Known rows, with every step that occurs:
pusa-kana-fiso: [-10   8   3  -9   4   7  -4   7 -19 -10 -12  12   8  -7 -20   5   3 -12
   9  11 -14  10  16  25   5  24  -7   4  23   0  -4 -29  -2  -2   3   1
   6   4  27   4 -15 -34 -12  -7  23  22  15   1  -4   1 -13]
doled-sinu: [-13  -5  -9   5   2   8  -2  20   2   9  -4  12   7  -3 -13  -1  -8 -14
   7  -2 -19  -8  12  13  -9   6  -2  -1  10  12  -9 -23   0   7   4   6
   1   3  12   3 -10 -21  -2 -16  -3  33  15 -16 -23  -4  -7]
dogog-ropu-fiso-kana: [ -7   5   1   4  10  10  -7  -5   0  -7  -4  24   8  -8  -9   4 -13   0
  -7  -2 -35 -20   9  20  -1  19   2  15  15  -8  -4 -28   8  14   2  19
  14  -4  12   3 -12 -39  -6 -17  17  10   6 -20 -10   6  -4]
nelip-dogog-ropu-nagavut-sinu-doled: [ -5  -9   1  22   9  14   9   9  14  15   4  22   4  -6   6 -10 -23  -1
  -7  -5 -26 -39   9  12 -17 -13   6   2  -7   8 -15 -13   2  12   4  10
   6  -6  -4  12 -16  -8   6 -30 -11  22  16 -23 -32   9  -5]
vefe-nelip-dogog: [  0  -6   9   7   5   5   6 -14   4   5 -11  17  14  -6  -7  -2 -24 -15
  -2   2 -14 -18   9   5 -12  -5  -3  10   1  -4 -10 -15   9  18   6  10
  12  -3  -3  -1  -5 -16   9 -14   8   3   6 -20 -25  -2   1]
boru-nagavut: [ -4  -9  -6   8  -5  14   4   2   8  12  -2  16   9  -6  -6   7  -7  -3
   0   0 -23 -16  15   7 -14  -7  -3   5   1   0  -3 -20   9  13   4   4
   7  -2   2   8  -9 -28   1 -13   0  26  12 -21 -21  -3  -2]
kana-fiso-ropu-dogog: [ -5   9   6   1   0  14   3  -7  -5 -12  -5  14  11 -10  -3   6  -1 -16
  15   0 -15 -11   6  31   7  11 -11  21  27 -16  -7 -28  12   2   5  20
   7  11  19   1  -7 -31   1  -6  32   3  14 -12 -14   2  -8]
doled-sinu-nagavut: [-14  -9 -12   9   2   4  -3  31   6  14   1  10   4  -3 -12  -5  -7 -10
  11  -3 -11  -9  15  12 -13   2  -1 -12  13  21 -11 -23  -7   6   4   1
  -4   3  14  -5  -4 -19  -3 -22 -15  40  15 -18 -29  -1  -7]
sinu-doled: [-14  -7 -10   5   1   8  -7  21  -1   8  -4  12   7  -1 -11  -2  -7 -12
   6  -2 -15  -8  11  13 -10   5  -4   0   7  11  -7 -26   3   6   4   4
   1   2  14   5 -10 -19  -1 -12  -4  32  14 -12 -21  -6  -7]
dogog-ropu: [-11  -2   2   5   3  13   1  -1   6   6  -7  21   5  -2  -8  -2 -13  -9
  -1   3 -26 -20  15  16 -10   4  -1   7   4   1  -7 -23   7  11   4  15
   3  -3   7   3  -7 -30   5 -17   7  14   8 -20 -20   5  -2]
vefe-nelip: [ -4  -6   1   3   4   7   0  -1   0   6  -7  16  12  -3  -9   2 -15 -13
   2   3 -18 -12   8   9 -11   0  -4   9   7  -1  -6 -20   9  15   8  10
   8   3   5   1  -3 -23   6 -10   4  11   7 -15 -22  -5   1]
vefe-ropu-fiso-kana: [ -4   3  -4   0  13   5 -11  -4  -5  -7  -5  26  12  -6  -5   3 -12  -1
  -5  -1 -27 -18   9  19  -1  15   2  18  16  -9  -7 -34   7  14   7  17
  14  -3  10   3 -14 -32  -6 -16  16   9   8 -20  -6   1  -4]
ropu-vefe-nelip-dogog: [  4  -2  10  10   7   4   9 -19   5   1 -12  18  11 -12   0  -2 -28 -15
  -1  -1 -18 -30   6  10  -9  -6   2  13   4 -15 -14 -12  14  23   4  18
  16   2 -10  -2 -10 -12  14 -15  12  -6   5 -20 -21   0   0]
kana-fiso: [ -6   3   0  -5   1   9  -4   6 -10  -4  -9  11   7  -4 -13   4   1 -12
   9   5 -20   0  12  20  -2  13  -9   5  17  -1  -3 -26   4   4   5   4
   9   2  21   6 -11 -32  -4  -7  17  21  13  -6 -12  -1  -8]
zibiv-ropu-fiso-kana-pusa: [-15  12   5  -6  11   7 -19   7  -9 -21  -8  18  13 -16 -16   8  -7  -3
   1  -1 -25  -3  10  28   7  30  -5  23  29 -13  -5 -34   0  11   7  18
  20  11  20   8 -11 -39 -20 -12  30  14  16  -7  -6  -2  -8]
vefe-boru: [ -7  -4  -1   7   2   8   0   1   2   9  -4  15   3   1 -10   5 -16 -11
   1   0 -18 -11  14   7  -4   2   2   6   3  -6  -5 -22   9  12   6  10
  12   6   3   3  -4 -25   6 -16   0  15   6 -20 -22   0  -2]
boru-nagavut-sinu-doled: [ -7 -19 -15  15   6   8  -1  26  10  21   2  14  10 -10  -2   0 -10  -5
   0  -4 -16 -19  14   3 -19 -10  -1  -4  -7  14  -9 -23   3   6   4   0
  -2  -4   4  16 -13 -15  -4 -20 -19  44  17 -13 -30  -5  -5]
dogog-ropu-nagavut: [ -7  -1   2  12  -3  22   8  -2   9   8   3  21   2   1  -1   1 -12   2
  -2  -2 -35 -29  10  21 -11  -4   4  10   6  -3  -3 -17   8  17   6  14
  10   2   3   6 -10 -27   8 -20   5  11  14 -25 -19   6  -1]
ropu-vefe-boru-nagavut: [  0 -11  -2  15   1   8  10 -11  11  13  -3  19   6  -7   1   9 -19  -6
  -2  -3 -25 -31  14   4  -7 -10  10  11  -2 -17  -5 -14  18  21   3  13
  19   5 -14   7  -9 -19  10 -18  -2  10   5 -27 -21   1  -3]
kana-fiso-ropu-vefe-nelip: [  2   3  12   1   6   9   6 -15  -5 -12  -9  17  11 -10  -3   7  -5 -20
   9   5  -9 -16  -2  26   7   7  -7  20  24 -23  -6 -24  18   8  11  23
  10  11  11  -2  -5 -27   7  -3  30  -6  14 -10 -16   3  -5]
fiso-kana: [ -9   1  -6  -4   0  12  -7   6  -9   0  -7  11   3  -5 -15   7  -3  -9
   1   4 -16  -1  16  17   0  17  -6   7  13   1  -1 -24   3  10   6  10
   6   6  24   3 -12 -34  -6 -11  10  22  15 -14  -9   2  -7]
pusa-kana-fiso-ropu-nagavut: [ -4  12   8  -2  -4  22   8   0 -12 -13  -1  15   6  -6 -10   9  10  -5
   9   7 -13   2   6  36  14  13 -10  13  33 -12   0 -30   5  -1   9   9
   8  12  26   3 -11 -38  -7  -8  31  12  26  -6  -5   4 -12]
ropu-vefe-boru-nagavut-sinu-doled: [ -2 -20 -10  22  11   3   6  13  15  21   1  16   5 -11   5   3 -22  -7
  -4  -6 -18 -35  11   0 -11 -13  11   2 -10  -2 -13 -16  11  13   4   8
  10   3 -12  15 -14  -7   6 -24 -21  28  11 -19 -31   1  -5]
zibiv-ropu-vefe: [-14   6   2   1   4  15  -6  10   6  -3  -6  17   3 -15  -2   3 -13 -11
   9  -6 -24 -26   8  24  -5   2  -2  18  13 -14  -9 -21   9  16   8  25
   8  14   3   7  -6 -23   1 -14  17   6  12 -13 -20  -2  -2]
zibiv-ropu-vefe-boru-nagavut: [ -9  -7   3  11   5  12   6  -4  19   8  -4  22   7 -11   3   9 -21  -9
   1  -6 -27 -36   9   9  -7 -12   9  22   0 -20  -7 -12  17  24   9  23
  18  12 -17   9  -3 -19   7 -20   5   2   8 -27 -27   3   3]
kana-fiso-ropu-vefe: [ -3   9   6   0   1  14   4  -5  -7 -14  -6  15   5 -10  -3   7   2 -16
  12   1 -11 -12   4  31   9  12 -10  15  25 -21  -6 -29  15   3   8  22
   5  10  19   1  -9 -34   2  -5  30   5  17  -9 -12   2 -11]
fiso-kana-pusa: [-11   4  -4  -7   1   8  -7   3 -17  -7 -10  11   5  -6 -21   6   1 -10
   1  10 -10   8  21  22   6  29  -5   6  20  -1  -2 -28  -4   6   5   6
  11   9  29   3 -15 -37 -11  -9  17  25  19  -8  -1   1 -10]
nelip-dogog-ropu: [ -7  -2   9   9   3  11   6 -13   9   4 -10  24   7  -4  -5  -5 -22 -11
  -3   2 -22 -25  14  11 -11   0  -1   7  -1  -3 -12 -17   8  14   2  15
   7  -7   1   0  -9 -23   9 -20   9   4   5 -27 -23   8  -2]
zibiv-ropu: [-17   3   2  -2   2  16  -9  15   6   0  -6  15   6  -8  -7   1  -9 -12
   9  -2 -21 -14   9  20  -9   3  -8  15  12  -4  -7 -24   5  13   9  18
   4  10   9   7  -1 -28  -3 -14  13  14  14 -13 -23  -2   0]
ropu-nagavut: [ -5   1  -5   9  -8  20   5   8   4   7   6  14   2  -2  -3   4  -6   2
   3  -4 -29 -18   9  19  -9  -4  -2   6  10  -2  -1 -19   7  14   6   7
  13   7   7   8 -11 -25   4 -16   5  21  16 -19 -16  -3  -4]
sinu-nagavut-ropu: [-13  -5 -10   5   1   1 -12  28   9  14   8  18   8  -4  -6   0 -12 -10
  13  -2  -9 -19   7  13 -12  -2 -11 -11   8  10  -3 -27  -5   3   5   1
   1   1  10 -11   2 -18   4 -21  -5  25  10 -11 -22   2  -6]
pusa-kana-fiso-ropu: [ -9  10   7  -8   2  13   1   1 -16 -16 -10  13   9  -7 -17   6  10 -15
  11  11  -2  10  11  31  14  23 -15  11  30  -9  -4 -36   5  -7   8  12
   0   7  30  -1  -8 -40  -9  -4  33  14  20  -1  -7   3 -11]
fiso-ropu-nagavut-boru: [ -1   1   4  16  -9  19   4   6  12   8  13  15   2   0   0   3  -7  -5
   8  -7 -16 -23  -3  20  -8 -16  -7   5  13 -10  -5 -25   8   5   8   8
   0  17   5  -1   1 -25  10 -12  12  11  17 -19 -25  -2   1]
dogog-ropu-zibiv: [-16   5   3   4  -1  14   3   2  11   6   1  28   6  -5  -7  -1 -12 -12
   7  -5 -24 -27   7  21  -7   0   2  16   3  -4  -9 -18  13  16   8  24
   0  -7  -4  11  -3 -27   9 -23   8   8   3 -24 -27   4  -3]
fiso-ropu-vefe-nelip: [  1   0   8   7   3  11   8 -13   4  -3  -4  19  10  -9  -1   4 -13 -15
   5  -1  -9 -25   0  21   1  -2  -5  19  16 -20  -8 -24  22  14  11  27
   5  10   2  -5  -1 -25  12  -7  19  -4  13 -17 -21  -1   0]
pusa-kana-fiso-ropu-zibiv: [-13  18   9  -9  -2  14   3   5 -10 -15  -3  20  10 -11 -18   7  11 -19
  17   4  -1   3   4  36  16  19 -11  20  30 -13  -5 -31  11  -2  11  20
  -2   1  18   7  -6 -36  -6 -10  34  10  15  -5 -13   2 -13]

Rows:
[ -3 -13  -9  13   2  13   3  13  10  17   2  16   8 -12  -1   4  -9  -1
  -1  -1 -20 -20  15   3 -17 -10  -4   0  -5   3  -6 -22   6  10   4   4
   3  -2   2  14 -12 -24  -2 -19  -8  34  14 -16 -27  -1  -2] -> boru-nagavut-sinu
[ -7   8  -2  -1   8   4 -12   1 -16 -16  -6  17  10 -12 -18   8  -4   0
  -2   1 -24   2  14  23   6  32  -2  12  26  -9  -3 -35   1   8   2   8
  19   5  23   5 -17 -41 -17 -11  24  23  13  -7   0  -4 -11] -> ropu-fiso-kana-pusa
[-13  -1 -14   5  12  -9 -19  37   5   5  10  20  12  -9 -10   3 -14  -3
   7  -9 -17 -18   2  15  -5  13  -2  -8  21  13  -4 -31  -9   4   2   2
   8  -2  15 -13  -6 -19 -10 -26  -5  32  12 -13 -18   2 -12] -> doled-sinu-nagavut-ropu-fiso-kana
[ -6   3  -4   5   6   0 -16  15   7   0   6  25  15  -9  -2   4 -19  -4
   5 -10 -30 -23  -5  15  -6   4  -8   5  12  -8  -1 -34   7   6   1   7
  15  -5   3  -3  -6 -25   1 -16  11  16   4 -11 -13  -5  -7] -> nagavut-ropu-fiso
[-12  -9 -11  13  11  -9  -4  28  15  20   8  19   5  -4  -1   0 -25 -18
  11  -7  -9 -33   4   8  -7  -6   7 -11   7   7  -8 -18  -1   9   6   8
   9   5  -5 -15  -1  -1  11 -30 -17  19   8 -20 -29   7  -8] -> doled-sinu-nagavut-ropu-vefe-boru
[ -6  -9  -7   7  -3   5  -3  12  14  16   6  23  15  -7  -2   7 -14  -7
   5  -1 -20 -23   6   6 -14 -10  -7   0  -1   1   1 -21   7   9   3   1
   9  -5  -1   1  -5 -20   5 -17   0  21  10 -17 -19  -1  -2] -> boru-nagavut-ropu
[ -2  10  11   4  -4  14   2   5  -6  -7   5  13   5  -4 -10   5   3  -9
  11   4 -10  -3   0  30   4   3  -9   4  29 -10  -3 -28   1  -7   6   1
   3  18  18  -1  -7 -30  -3  -8  29  10  20  -4 -12   3  -7] -> pusa-kana-fiso-ropu-nagavut-boru
[  5 -11   7  14   6  -4  10 -16  19  13  -1  28  22 -15   7   5 -34 -14
  -2  -2 -19 -46  -1   1 -15 -22   1  11  -6 -14  -7  -8  15  21   4  11
  20  -7 -22  -4  -7  -3  18 -21   5  -7   4 -23 -22   4   1] -> boru-nagavut-ropu-vefe-nelip-dogog
[-14   9   2  -3   9  11 -18  11   0 -14  -5  19   9 -14  -8   7 -10   0
   1  -7 -31 -13   5  23   0  19  -5  24  22 -12  -5 -30   5  15   7  21
  15   9  14   7  -8 -36 -15 -15  22  12  12 -13 -14  -1  -4] -> zibiv-ropu-fiso-kana
[ -6   5   5  -3  -1  15   0   0  -8 -11  -7  14   8  -4 -11   6   7 -16
  11   4  -8   0   6  27   7  12 -16  12  24 -11  -3 -31  10  -1   9  13
   2   6  25   1  -4 -37  -2  -5  26  13  18  -9 -15   1  -8] -> kana-fiso-ropu
[ -6   2   2  10   8   8  -5  -4   8  -3  -3  27  10  -7  -3   1 -18  -1
  -2  -6 -38 -27   5  17  -9   8   1  13   9  -9  -8 -30  11  13   0  17
  11  -6   2   3  -9 -33   1 -18  13  12   3 -20 -19   1  -3] -> dogog-ropu-fiso
[ -3  -4   8   9  10   7   8 -16   9   4  -9  24   8  -7  -3   0 -26 -13
  -2   2 -26 -36   7  16  -9  -1   8  15   3 -11 -10 -15  15  20   5  25
  10   3  -8  -1  -7 -19  15 -15  10  -5   3 -21 -21   6   2] -> dogog-ropu-vefe-nelip
[ -9   7   4   1  12   5  -9 -10  -9 -15  -8  24  11  -9 -16   4 -10  -1
  -7   5 -29 -10  14  24   5  31   3  15  20  -9  -5 -32   2   9   2  16
  17   0  18   4 -15 -42 -12 -14  24  13  10 -15  -2   5  -9] -> dogog-ropu-fiso-kana-pusa
[ -8   2   8   1   9  10  -3   0   8  -3  -9  18  10 -13  -1   3 -21 -16
   6  -4 -24 -30   4  20  -8  -2   1  23  11 -16 -11 -17  13  22  11  27
  12  14  -5   2  -2 -18   5 -12  15  -5   9 -14 -24  -1   4] -> zibiv-ropu-vefe-nelip
[ -1   3  10  14   9   7   1 -17  11  -4  -7  29  13  -9   0  -4 -26  -1
  -6  -7 -36 -33   6  12  -9   4   1  15   3 -12 -14 -23  11  16  -1  18
  15 -11  -7   2 -10 -27   4 -22  16   2   1 -26 -21   4  -4] -> nelip-dogog-ropu-fiso
[ -7   3  -5   2   2   3  -7  12   6   7   3  20   7 -10   0   3 -17 -14
  10  -5 -20 -29   2  18  -5  -1  -6   3   8  -9  -3 -26   9   9   3  14
   9   4   3  -4  -9 -17  10 -15   9   9   8 -10 -12   0  -8] -> nagavut-ropu-vefe
[-11 -10 -13  10   9   7  -9  32   2  13   0  11   5  -8  -6  -4  -9  -9
   3  -3 -13 -12  12  10 -13   1  -5  -5   1  15 -11 -28   0   3   4   4
  -4   1  14  11 -13 -16  -4 -17 -12  42  15  -7 -27  -4  -7] -> nagavut-sinu-doled
[  0 -17  -7  17   6  10   6   6  14  20   1  18   7  -7   0   7 -18  -5
  -6  -1 -19 -22  15  -3 -11 -13   4   4  -9  -3  -6 -18  10  13   5   5
  11   0  -7  13  -7 -19   3 -23 -15  27   9 -22 -31   2   0] -> vefe-boru-nagavut-sinu
[ -4  -5  -6   8  -1   4   0   6  14  13   6  23  11 -12   5   9 -17  -8
   5  -5 -23 -35   3  10 -11 -12  -1   3   1  -9  -1 -20  12  13   2  10
  11  -1  -7   0 -10 -16  10 -17   4  13   9 -16 -15   0  -4] -> boru-nagavut-ropu-vefe
[ -4   0  -2   7  12   6  -7  -2   3  -2  -3  28  13  -5   0  -1 -17  -3
  -2  -5 -30 -26   5  17  -9   2   2  15  10  -9 -11 -35  12  14   5  15
  12  -6   0   3 -10 -28   1 -17  12  10   5 -20 -14  -4  -2] -> vefe-ropu-fiso
[ -2  -7  15   9   9   7  10 -23  10   4 -12  26  15  -4  -5  -5 -30 -14
  -7   4 -21 -30  10   6 -13  -5   2  12  -4  -6 -13 -12  11  20   4  18
  10  -7  -8  -3  -3 -17  14 -19   8  -6   2 -27 -27   8   4] -> vefe-nelip-dogog-ropu
[ -4  -5  -4   7   9  -6  -5  14  11  11   6  20  10  -9   2   0 -24 -15
  11  -2 -11 -34   0  12 -12  -8  -2  -2   7  -2  -6 -20   3  12   6  11
   8   5  -5 -17   2  -8  12 -19  -2   6   5 -12 -23   3  -2] -> sinu-nagavut-ropu-vefe-nelip
[ -5   8  12   5  13   2  -3 -22  -7 -17 -12  27  14 -13 -13   0 -19  -3
 -10   4 -27 -17  14  20   5  26   3  16  15 -12 -11 -27   2  13   0  16
  20  -5  10   2 -17 -34  -8 -20  26   4   8 -20  -6   8  -9] -> nelip-dogog-ropu-fiso-kana-pusa
[-17   6  -4   0  -3   4  -8  20  11   9  10  26  10  -8  -7   3 -12 -16
  15  -8 -15 -23  -3  19  -6  -4  -8   8   6  -3  -2 -23   9   9   9  14
   4  -7  -2   5  -2 -17   8 -22   5  12   5 -14 -22  -2  -7] -> nagavut-ropu-zibiv
[ -1 -10  -3  15   7  -2  -5   2  19  12   8  30  19  -7   2  12 -27  -2
  -3  -9 -32 -34  -3   0  -8 -10   3   9   0 -13   1 -24  14  14   2   5
  25  -7 -16   1  -3 -20   5 -23  -1  11   0 -24 -22  -1  -2] -> vefe-boru-nagavut-ropu-fiso
[ -4 -10  -3  15   3   0   2  -3  20  17   7  25  16  -7   4  10 -30 -12
   5  -6 -25 -38   6   3  -9 -16   4  11  -3 -10   0 -15  11  15   2  11
  21   0 -15  -1  -5 -10  15 -22  -2   4   0 -26 -23   4  -2] -> vefe-boru-nagavut-ropu-dogog
[  2 -14  -6  20   7   8  11   0  14  18   1  19   3 -12   5   7 -23  -4
  -5  -4 -23 -35  14   1  -9 -13   9   7  -7 -13  -9 -15  15  17   4  13
  14   4 -14  12 -12 -16   8 -23 -10  18   7 -22 -29   4  -3] -> ropu-vefe-boru-nagavut-sinu
[  2 -10  11  21   6   8  21 -33  22  12  -8  30   9  -7   6   2 -33 -10
 -10  -1 -28 -49  14   0  -9 -16  16  16 -12 -20 -13  -4  19  26   1  20
  20  -5 -26   4 -10 -14  18 -26   2  -8   0 -39 -28  13   0] -> nelip-dogog-ropu-vefe-boru-nagavut
[ -7   0  16  10   7   6  12 -20  15   5  -7  33  15  -7  -5  -4 -28 -18
   0  -2 -18 -37   2  12 -11  -9   6  23  -4  -9 -15  -7  17  25   8  26
   8 -14 -19   6  -2 -14  17 -26   8 -11  -1 -30 -34   7   3] -> vefe-nelip-dogog-ropu-zibiv
